Each row was made from one path, in order. Every step used is in the known rows, and no mark comes twice. Write each row's path.
Known rows
rese, fumir, zivub, bato, zise, mubinit: -220 -65 393 110 176 155 -212 8 -159 -32 204 201 55 364 -16 -85 -74 -67
 312 70 9 -443 -175 179 150 28 -41 -163 -5 147
fumir, zivub: -105 -56 -22 52 23 78 26 -41 -35 40 161 170 -2 50 -14 15 14 36 35 -155
 -27 253 -87 -28 64 -30 77 63 -79 66
rese, zivub, bato, zise, fumir, mubinit: -231 -198 211 202 5 80 -171 -3 22 -53 105 182 -12 381 -165 45 -25 -73
 255 96 7 -342 -21 15 342 44 -78 -171 131 -110
bato, rese, zise, fumir: -178 -104 90 268 2 91 244 41 21 -40 -9 13 -85 142 -43 -45 -38 21 96 -285
 9 19 168 142 153 -23 126 -189 -13 -96
rese, zivub, bato: -117 3 189 86 30 -163 -12 73 33 -54 68 11 14 404 15 -44 28 8 -37 275 50
 -140 -72 45 173 -3 -54 -28 129 -65
mubinit, bato, zise: 4 -65 128 39 156 172 101 13 50 5 186 63 -78 289 52 88 -48 -36 45 -126
 -35 -396 -55 -9 -62 -142 16 -121 147 68
zivub, bato, zise, rese, mubinit, fumir: -163 38 401 311 135 -83 4 162 43 -158 -120 78 26 515 -27 59 -19 -71 239
 -135 -25 -532 -24 198 103 55 6 -206 100 20
rese, fumir: 16 -72 175 182 13 -31 14 66 -92 -7 43 59 34 21 70 -54 -66 11 71 184 -1
 -45 -70 127 74 97 4 -1 37 -24
rese, zivub, bato, zise, mubinit, fumir: -176 -39 386 168 242 62 -106 123 -36 -75 184 42 -92 572 13 33 43 -62 -16
 -49 40 -904 -71 124 103 -66 -52 -232 191 -15
rese, fumir, zivub, zise, mubinit, bato: -163 -19 237 164 235 78 -269 63 -161 37 460 270 -8 431 14 -64 -120 -139
 123 182 31 -124 -76 240 62 66 14 -123 140 83
zise, fumir, rese: -131 -105 72 157 -117 140 160 -15 3 -53 79 101 29 -126 -87 53 61 -25 180
 -250 -7 374 83 197 129 48 43 -238 3 -76
zivub, zise: -73 51 -44 -9 23 -10 -125 31 -88 -51 10 131 -38 202 -61 -46 -57 -40 45
 265 0 88 58 61 -21 38 49 20 54 43
fumir, rese, zise: -175 -50 89 127 9 66 130 -8 -59 -70 180 -17 4 -20 53 -49 -53 48 -17 -348
 7 -52 14 87 159 -31 51 -126 34 68
zise, mubinit, fumir: -19 11 131 70 176 38 -129 64 -63 11 151 -50 -51 53 5 50 27 -119 -61 -277
 43 -461 35 114 -72 35 -20 -153 82 -30
rese, fumir, bato, zivub, zise, mubinit: -239 -14 359 174 135 144 -398 -10 -197 31 22 235 4 339 -103 -57 -139 -29
 242 305 -58 361 -45 338 230 17 115 -33 120 -51
rese, zise: -95 -17 14 47 95 51 27 22 -70 -41 108 8 -38 62 75 -84 -80 -11 12 -104 27
 -205 32 -7 98 -36 20 11 63 7
mubinit, zivub, zise, rese: -95 -40 26 156 -63 17 -149 55 69 -99 -129 249 102 339 -39 -22 -164 18
 -159 144 -1 393 134 117 2 127 127 -130 10 105
zise, mubinit: -36 33 90 -28 61 40 -251 -20 20 28 48 -71 32 -74 -30 -36 23 -85 -28 -7
 52 -276 27 46 -13 18 -100 -126 -26 -2
zise, rese: -29 -43 -9 128 -62 -42 -43 43 114 -51 -93 -68 71 40 31 -24 -30 64 80 -5
 -2 264 60 127 -3 42 14 -68 -24 75
bato, zivub, zise, rese: -168 -42 -53 125 0 134 -180 34 39 -87 -207 113 33 343 -95 1 -96 64 126
 121 -69 561 38 149 -65 3 216 -13 -5 115
zivub, bato, rese: -95 53 195 86 14 -210 63 60 59 -40 -164 -131 1 408 -35 -16 23 46 -52 -64
 11 36 4 136 0 11 42 -122 -24 32
mubinit, fumir, zivub, zise, rese: -181 -65 -51 277 98 30 6 104 -100 -49 175 270 -48 448 -23 40 -80 14 121
 -134 -48 391 38 230 -2 50 226 -1 33 166
zise, mubinit, zivub: -37 -9 161 -6 34 83 -252 -39 69 6 13 112 97 -16 -35 4 -52 -98 -284 -135
 61 -174 25 -17 15 69 -42 -223 -29 -12
fumir, mubinit: -40 -76 -32 4 -22 -55 -308 -58 1 64 28 -13 34 -105 -87 40 -56 -39 -8
 -137 0 -51 -19 -64 98 83 -52 23 7 -4
zivub, zise, rese, fumir: -87 -61 97 311 -48 -97 -146 130 -95 -113 -59 116 60 278 33 -117 -167 40
 192 495 -6 290 67 311 60 180 76 -50 64 95
fumir, rese, zise, mubinit, bato, zivub: -245 -66 251 89 247 274 -116 -20 39 18 302 -30 -2 200 27 52 -44 -82 -87
 -586 16 -204 -48 152 49 -132 93 -283 153 40
zise, fumir, mubinit, zivub: -81 -173 34 127 -71 129 -224 -68 28 51 31 291 86 -52 -186 114 -96 -137
 -114 -265 17 182 101 -46 190 182 18 -155 6 -134
bato, rese, zise, fumir, mubinit: -213 -170 48 296 -37 50 -64 -15 6 18 32 8 -50 65 -116 3 -87 -28 82 -409
 9 5 141 52 257 61 72 -159 -12 -89
fumir, zivub, bato: -148 7 68 -45 79 -16 -21 -19 -71 -9 141 179 38 319 -32 -10 12 -45 125
 -71 1 198 -111 43 88 -1 18 41 -30 90
zise, mubinit, bato, zivub, fumir: -47 -56 91 82 242 182 -226 36 44 41 118 91 3 474 -32 63 19 -194 126 -226
 -25 -112 9 233 -149 -24 60 -237 124 -11
fumir, rese, mubinit, zivub, zise: -236 73 305 188 -48 -34 -111 50 17 -82 -33 385 115 191 -126 16 -77 -53
 -259 -33 -11 13 6 73 203 162 80 -232 5 -41
fumir, rese, zivub, bato: -213 -37 264 145 -28 -151 70 59 26 -93 111 -1 66 348 25 -2 60 54 -80 49
 32 26 -93 167 241 9 -21 -163 103 -11

Write each row's path
-176 -83 228 372 157 -25 104 113 -111 40 267 247 -74 667 31 4 -131 51
 -19 11 -40 223 -87 257 52 15 210 -69 80 109 => mubinit, bato, rese, fumir, zivub, zise
-161 -158 220 302 12 18 122 48 -13 -45 97 266 -104 606 26 -6 -23 109 342
 145 -104 -91 -2 202 289 -120 60 -68 158 -53 => rese, zivub, fumir, bato, zise
-132 8 -48 6 66 193 -157 7 -71 -29 -118 172 -43 258 -117 25 -66 -2 29
 114 -60 318 -22 48 -51 -39 199 58 35 43 => bato, zivub, zise
-274 -161 58 322 38 198 293 -12 -26 7 173 195 -87 205 -60 -42 -30 46 153
 -440 -15 238 65 87 210 -55 213 -106 -96 -23 => bato, rese, zise, fumir, zivub
-132 -142 245 388 -9 -30 166 28 -62 54 52 109 -4 222 25 -23 -56 168 9
 -156 -51 278 -129 161 133 35 186 -26 -123 68 => bato, rese, fumir, zivub
-78 11 40 5 14 62 -129 22 -39 -44 -28 305 26 296 -64 12 -138 -40 -281
 145 6 133 66 -13 12 86 105 -62 35 44 => mubinit, zivub, zise
-237 61 157 259 174 -5 -63 110 -155 -15 186 413 -79 384 -100 51 -23 -106
 67 -87 -38 -164 -59 73 138 92 132 37 30 -51 => rese, mubinit, fumir, zivub, zise
-251 -103 322 168 -6 33 134 34 39 -113 98 67 10 443 6 5 26 120 44 14 -17
 -304 -132 113 210 -92 25 -231 108 55 => fumir, rese, zivub, bato, zise
-141 -93 247 39 17 265 83 -4 1 -111 -57 346 55 362 -128 61 -61 -119 94
 -29 11 -96 57 59 110 23 64 -266 62 -23 => mubinit, zivub, bato, zise, fumir
-155 75 375 214 -13 -196 -174 80 167 -117 -237 193 229 378 -51 -25 -65
 -101 -123 30 41 -5 21 105 180 201 -38 -214 -3 -50 => zise, rese, mubinit, zivub, bato
-125 -36 -4 157 140 132 -114 70 85 -41 -7 114 2 554 -43 67 -112 -15 58 3
 -56 452 26 192 -98 -59 205 -87 158 111 => mubinit, bato, zivub, zise, rese
-146 -156 249 382 -51 -79 -290 60 -75 24 -78 241 53 325 -96 15 -247 47
 -300 -7 -20 149 10 119 164 250 174 -139 -10 28 => bato, rese, fumir, mubinit, zivub, zise
-88 -87 134 137 8 65 72 -8 -71 -45 10 212 -81 429 -23 15 -43 29 458 -9
 -117 36 46 235 128 -92 72 -68 81 25 => zivub, fumir, bato, zise
-188 -147 38 278 70 20 -262 58 7 26 367 284 -62 449 -130 66 -82 -156 22
 188 35 -9 86 80 273 73 -24 -128 275 -171 => rese, zivub, zise, fumir, mubinit, bato
-196 -3 328 245 121 94 33 32 124 19 71 138 63 234 -71 145 34 -49 -48
 -442 -70 17 -158 101 135 -46 108 -179 98 -93 => fumir, rese, mubinit, bato, zivub
-155 -59 260 112 62 6 44 51 28 -88 60 78 -33 492 7 -21 5 52 64 235 -5
 -449 -102 -3 166 -101 -26 -88 110 31 => rese, zivub, bato, zise
-204 -159 265 335 -62 17 64 12 148 -46 31 90 -18 412 36 6 -62 225 220
 152 -84 158 -18 169 344 -173 63 -80 114 29 => fumir, bato, zise, rese, zivub
-43 -224 2 287 59 16 -231 54 108 -26 114 64 21 496 -2 98 -130 -57 335
 -248 -71 -221 75 215 -13 72 12 -246 142 159 => zivub, fumir, mubinit, bato, zise, rese
-119 -59 5 36 -16 -2 -430 -37 -54 16 19 300 58 174 -150 37 -192 -90 -259
 21 5 157 54 -92 108 179 52 -44 31 45 => fumir, mubinit, zivub, zise
-224 -29 211 193 45 -22 202 60 -40 -99 -30 29 -39 414 -58 -62 -20 -58
 164 -203 52 21 151 205 178 11 81 -207 37 -80 => zivub, bato, rese, zise, fumir
-191 8 100 78 -40 67 -32 -16 -144 -43 51 319 -65 266 -168 -12 -61 -86
 361 284 -31 609 173 253 249 -5 71 -39 142 -151 => zivub, zise, fumir, bato
-150 -49 377 2 60 217 -214 -98 34 34 68 213 27 183 -64 50 -106 -13 -57
 -165 -32 -151 -6 45 202 -96 19 -221 51 12 => fumir, bato, zise, mubinit, zivub
-121 -233 225 404 129 168 145 64 22 -22 296 212 29 417 116 33 -137 78
 264 -81 -69 -32 -141 215 79 -54 129 -126 81 205 => mubinit, bato, zise, rese, fumir, zivub
-195 -1 434 151 21 169 12 31 29 -129 -150 450 102 386 -187 55 -34 -196
 115 8 9 -386 23 44 244 95 -18 -288 33 -162 => rese, mubinit, zivub, bato, zise, fumir
-191 43 216 224 -32 101 -111 61 -4 -85 -69 534 60 226 -226 15 -81 -203
 -36 196 18 64 135 41 240 195 43 -189 28 -220 => rese, mubinit, zivub, zise, fumir
-179 33 208 118 90 -139 116 61 -7 -81 -61 -115 -33 472 35 -90 -57 27 -60
 -192 42 -160 39 124 93 -30 72 -95 30 41 => zivub, bato, rese, zise
-270 93 343 256 190 30 -102 72 -144 9 -49 371 -100 509 -166 120 -53 -73
 152 -47 -114 214 -46 189 237 -33 222 80 170 -181 => rese, mubinit, fumir, bato, zivub, zise
-123 59 341 208 70 -92 61 60 97 14 184 72 54 147 0 82 36 -89 -68 -277 0
 -239 -65 129 151 27 -38 -224 118 -83 => fumir, rese, mubinit, bato
-104 65 284 -103 93 -1 -321 -10 42 -35 -3 78 137 274 -56 -19 -43 -172
 -241 -66 91 -197 18 67 29 115 -98 -267 23 10 => zise, mubinit, zivub, bato
-113 -47 170 72 19 25 -31 41 72 -153 -154 -33 67 439 1 -24 -52 31 252 81
 -18 -97 10 167 10 -12 -7 -166 28 179 => zivub, bato, zise, rese
-182 -174 69 321 -16 48 -484 44 -74 -20 -140 172 97 263 -115 -7 -228 40
 177 159 -73 455 -35 215 132 190 167 1 37 104 => bato, zivub, zise, rese, fumir, mubinit
-114 77 63 -65 78 32 -377 5 -61 -26 62 69 -16 155 -75 -73 -40 -116 26
 278 50 -229 88 128 -30 61 -50 -127 25 35 => zivub, zise, mubinit
-81 -79 25 180 -44 -28 113 44 -24 -70 33 61 35 160 2 3 25 3 170 -236 -40
 189 52 277 -2 103 73 -215 -6 66 => zivub, fumir, rese
-139 -75 230 144 -23 -182 -248 -13 86 35 -151 37 100 352 -117 66 -106 -9
 -362 -331 20 101 -4 3 124 153 60 -172 -35 25 => fumir, mubinit, zivub, bato, rese
-190 35 175 124 128 55 -171 87 -142 -43 216 65 -54 176 -47 51 -1 -99 -88
 -245 29 -194 74 303 -41 78 64 -264 111 63 => zivub, zise, mubinit, fumir, rese
-23 -175 196 222 -28 -32 -298 -1 -67 62 36 227 136 -14 -25 28 -207 -47
 -230 -72 12 -45 -77 -4 202 234 25 -53 19 -25 => rese, fumir, mubinit, zivub
